Known rows, with every step that occurs:
vipam, mogo, tabekiv: [  4  -2  -7  33 -36  12 -49  -3  -5  -9  -9 -17 -18  11  -5   8   1   4
  52  -6  -8  21  24   5   6 -33  15   2]
pokez, detu, vipam, mogo, tabekiv, gutome: [ 14  10  -7  13 -49   6 -56  -3   1  -2  -2 -19   5   8   3   8   4 -11
  46   1   3  15  27   3   4 -40  -2  14]
pokez, zozutup, vipam, mogo: [ 10 -11 -11  23  -4   4 -43 -10  30  14   0 -11  14  20  -5   3   0  16
  22  11  -9  21  13   1  27   0   8  20]
vipam, mogo: [ -3   0  -8  29  -6   4 -40 -10  13  -1  -5  -8  -5  13  -7   7  -1  11
  22   5 -22  22  18  -3  12 -14   8  12]
mogo, pokez: [ -1  -8  -5  16 -33   8 -18 -11  -9 -17  -3 -22 -18  29   2  11  -4  10
  32  -8 -20  31  33   1   1 -32   8  11]
pokez, detu, vipam, mogo, tabekiv: [ 22  -6  -6  33 -46  11 -52  -3   1   2  -6 -19  -8  12  -4  10   5   3
  50 -10  -9  23  23  11   8 -36  16   1]
pokez, detu, vipam: [ 35 -16  -5  24 -38   1 -28  -7   9   8   2  -7   9   6  -2  10   8   8
  22   1 -22  18  14  18   8 -40  10   6]
detu, vipam, mogo: [ 12  -3  -8  32  -1   5 -46 -12  21  -1  -5  -9  12  14  -5   7   3   8
  15   1 -25  27  13   5  14 -15  12   9]
zozutup, vipam, mogo, tabekiv, detu: [  1   1  -9  48 -35   8 -57 -12   9  26  -5 -12 -12   8  -8   6   3  -1
  48 -14   0   9  30  11  14 -19  13   9]
zozutup, tabekiv, gutome: [ -5   2 -10   1 -29   0 -46   1  10 -18   1   1  12  13   1   5   0 -12
  28   7 -11   9  16   6  -5 -44  -4  13]
zozutup, tabekiv, gutome, pokez, detu, vipam: [ 33  -8 -10  17 -38   3 -43  -5  22   8   0 -16  25  10   0   9   4   3
  24  -6 -14  17   8  17   6 -41   6   3]
vipam, mogo, tabekiv, detu: [ -1   3  -8  51 -39   7 -54 -12   2  22  -5 -12 -21   5  -7   6   3  -4
  50 -14  -7   9  29  10  10 -26  13   7]
pokez, zozutup, vipam: [ 19 -24  -9  13 -15   2 -25  -8  21   7   2  -5  14  16  -3   1   2  15
  26  18  -2  13  10  10  25 -13   9  20]
detu, vipam, zozutup, tabekiv, mogo: [  5 -22   6  32 -11  -2 -46   2  11   6   1  18  -4  30  -9   6  -3  12
  23  13 -31   8  16   8   3 -66  15   4]
gutome, tabekiv, detu, vipam, zozutup: [ 12 -11  -4  57  -5  10 -38   6  14  32  -2  -7   2   7  -6   2   3   8
  15  11 -35  13   9  28  13 -30  15  14]
zozutup, tabekiv, gutome, pokez: [ -4  11 -15   9 -18   8 -49  -7  18 -16 -10 -21  15  11  -2   6  -8  -3
  30  -3  -2  14   7   2   2 -31  -1   4]
tabekiv, detu, vipam, mogo, pokez: [  6  -2  -7  31 -25   9 -39 -16  10   5  -2 -27  -3  33   2  11  -2   7
  26 -18 -22  36  32   4  10 -17   9  11]
tabekiv, detu, vipam, zozutup, pokez: [  2 -34   0  64 -19   8 -24  -2  12  19   3  -9   6   9  -3   8  -3  10
  26  13 -33  11  21  36  11 -47  14  12]
pokez, detu: [ 19 -11  -6  18 -56  -1 -19  -2  -2  17   3  -6 -15   4  -3  11   3  15
  35   6 -16  10  22   7   6 -44   3  11]
detu, vipam, mogo, tabekiv, gutome: [  8  12  -7  15 -36   7 -58  -5   0 -12  -5 -17   6   9   2   7   3 -13
  43   2   1  17  25   3   3 -36   0  13]
pokez, zozutup: [ 15 -19  -7  19 -28   1 -13  -7   3   1   4  -7 -10  10   1   2  -1   4
  36  22 -18  15   0   6  19 -38   8  16]
vipam, mogo, pokez: [ -3  -2  -7  21 -25   9 -31 -12   1  -7  -3 -26 -13  34   1  11  -5  12
  29 -11 -20  37  33  -4   6 -18   7  13]
pokez, zozutup, tabekiv: [  7 -27 -11  15 -30   0 -33   4  18  -5   6   4   3  20   0   3  -1   0
  35   8 -25  12  -4  16   7 -48  11   5]
detu, vipam, zozutup, pokez: [  3 -36   1  56 -16   9 -20   0   9   8   2  -9   8  11  -2   8  -3  13
  25  18 -35  14  19  34   9 -49  15  12]
gutome, pokez, zozutup, vipam, mogo, tabekiv: [ 13  -6 -11  29 -33  14 -54  -5  11   2  -8 -26  -2  17  -5   5  -1   8
  53  -5   5  22  18   6  18 -20  15   5]
tabekiv, gutome: [ -3   9  -7   5 -25   1 -35  -7  -2 -18  -2  -6   1   4   1   5   1  -8
  28  15  -6  11  22  -2   0 -36  -6  19]
mogo, vipam, zozutup, tabekiv: [ -7 -26  -7  35  -7   3 -45  19  19  -5   2   7   2  22  -7   9   1  12
  22  15 -37   9   9  21   0 -54  12  19]
detu, vipam, zozutup: [ 14 -17  -4  46  -4   9 -35   5   6  14  -4  -6   3   9  -5   5   4  17
  12  23 -36  19   9  25  12 -41  16  14]
mogo, tabekiv, detu, vipam: [ 22  -8  -6  43 -29   6 -45 -13   7   7  -4  -8   3   4  -4   6   8  -6
  34 -11 -15  15  17  22   9 -34  17   2]

Rows:
[ -2 -14   3  15 -33   2 -31  -8  -3 -12   1  -7 -17  45   0  11  -8  10
  35  -9 -22  25  34  -3  -3 -52   9   6] => zozutup, tabekiv, mogo, pokez
[ -6   7 -14  18  -9   7 -53   1  22 -13  -8 -22  15  14  -3   8  -7   2
  27   6  -8  11   9   4   3 -36  -1  17] => mogo, vipam, zozutup, tabekiv, gutome, pokez
[ 16 -11 -12  20 -23   5 -19 -11  12   1  -2 -23  -3  10   1   2  -6   6
  37  13 -11  17  -6   3  22 -32   7  11] => gutome, pokez, zozutup
[ 18  -3 -10  19 -51   4 -26  -6   7  17  -3 -22  -8   5  -4  11  -3  17
  37  -3  -8  12  17   4   9 -37   3   6] => gutome, pokez, detu
[ 18  -9   2  16 -62   0 -18  -2  -3  21   6 -15 -23  27   0  11  -4  13
  41 -10 -16  17  36   0   2 -47   3  11] => gutome, tabekiv, mogo, pokez, detu
[ 22 -17  -8  36 -28   3 -42 -11  22  14   4  -8  15  19   1   5   5  -6
  26 -12 -24  19  10  24  11 -35  14   5] => mogo, pokez, zozutup, tabekiv, detu, vipam
[ 13 -26 -11  17 -32   3 -40   1  24   0   7  -9  12  35   4   5  -1   0
  33  -4 -26  25   1  16   9 -42  12   6] => detu, vipam, mogo, pokez, zozutup, tabekiv
[  7 -21 -14  16 -26   3 -37   2  24  -5   2  -7   8  21  -1   3  -5   1
  36   2 -19  14  -8  14   8 -42  10   1] => gutome, pokez, zozutup, tabekiv
[ 15 -13  -4  58 -18  11 -46   4   5  28  -4  -9  -2   7  -5   5   5  10
  25  13 -28  14  14  28  14 -42  17  13] => mogo, tabekiv, detu, vipam, zozutup
[ 13 -27  -2  31 -62   0 -12  -3   2  19   7  -9  -8   6  -1  13  -1  14
  41   5 -19   7  28  18   5 -52   5  11] => zozutup, pokez, detu
[ 13 -15  -7  19 -33   5 -19 -10   5   7   5 -25 -10  29   6   5  -4   6
  38   8 -18  30  12   0  21 -29   6  19] => vipam, mogo, pokez, zozutup
[ 15   0 -12  17 -32   7 -37  -9  12   4  -2 -30   3  12   4   2  -7  -3
  48  11   1  18  -1   0  21 -32   2  14] => vipam, mogo, tabekiv, gutome, pokez, zozutup
[ -5 -16   7  29   5  -9 -29  -1   4 -27   1   9 -17  20 -11  15   0  12
  26  20 -25   2  32 -10   2 -56   6  36] => tabekiv, mogo, vipam
[  0  -5   8  24  -7  -2 -23  -3   4  -3  -1   9 -21  19 -10   0  -8   2
  30   1 -23   6  21  -6   1 -40  10   6] => gutome, tabekiv, mogo
[  8  -4  -9  13 -37   2 -52  10  14   8   4  -3  19  14   2   6   3  -6
  26  13 -16   9  13  16   0 -52  -2  16] => pokez, detu, vipam, zozutup, tabekiv, gutome
[ -8 -33   0  54 -20   8 -16   2   4   7   1  -8  -4  10  -3   8  -6  15
  30  21 -33  11  22  28   7 -50  12  14] => vipam, zozutup, pokez
[  7   0  -6  31 -21  10 -37 -12  14   7  -1 -29  -2  33   1   8  -3   2
  26 -24 -23  35  29   5   8  -9   9  10] => gutome, tabekiv, detu, vipam, mogo, pokez
[ 35  -9  -8  24 -34   4 -32 -10  16   7  -2 -18  15   7  -2  10   4  10
  23  -4 -17  19  10  16  10 -36   9   3] => gutome, pokez, detu, vipam
[ -5 -18  -2  47   5   5 -31  14   4   1  -2  -4 -12  12  -8  11   2  21
  18  33 -36  10  20  13   9 -46  10  37] => mogo, vipam, zozutup
[ 10   1  -8  43  -5   4 -52 -16  24  16  -3  -9  10  11  -6   7   4   3
  17  -5 -22  22  16   8  17 -12  11  10] => tabekiv, detu, vipam, mogo
[-10 -36   2  57 -10   5 -18   6   8  -1   3  -8  -2  13  -5  12  -5  16
  29  25 -35   7  26  26   6 -54  10  27] => mogo, vipam, zozutup, pokez
[  9  -1 -13  18  -5   6 -51 -12  34  14  -2 -19  22  20  -3   3  -2  11
  23   9   0  21  11  -2  28   1   3  20] => tabekiv, gutome, pokez, zozutup, vipam, mogo
[ 22 -18  -9  37 -22   1 -44 -10  24  15   3  -1  17  11  -2   4   7  -7
  24  -6 -24  12   4  24  12 -35  14   5] => pokez, zozutup, tabekiv, detu, vipam
[-10 -13  -8  52 -18   1 -52   4  19  26   2   5  -6  12  -8   7   3   2
  29   1 -27   0  18  21   6 -40  11  18] => mogo, vipam, zozutup, tabekiv, detu
[ -4   4  -7  43 -18   4 -29  -6  12  23  -1  -5 -16   0  -7  -1  -1 -10
  32 -16 -17   3  19  13   6 -12   8  10] => gutome, tabekiv, detu
[  0 -14 -10  36 -40   1 -41  -8  16  25   6  -4  -7  19  -1   4   0  -6
  40 -11 -18   8  14  17  10 -35   9   9] => mogo, pokez, zozutup, tabekiv, detu
[  8  17 -14  18 -23  13 -57 -11  13 -13 -13 -34  13   9  -1   7  -5  -4
  39  -7   5  21  13   1   7 -26   2   4] => detu, vipam, mogo, tabekiv, gutome, pokez
[ 35 -16   0  21 -44   1 -28 -10   6   9   4 -12   4  23   1  12   4  11
  26  -6 -21  23  25  12   7 -47  10   7] => tabekiv, mogo, pokez, detu, vipam
[ 19 -10  -7  15 -59   4 -30  -6   9  27   5 -23  -7  27   0  14   0  21
  36  -8 -10  25  36   3  12 -27   2  16] => zozutup, vipam, mogo, pokez, detu
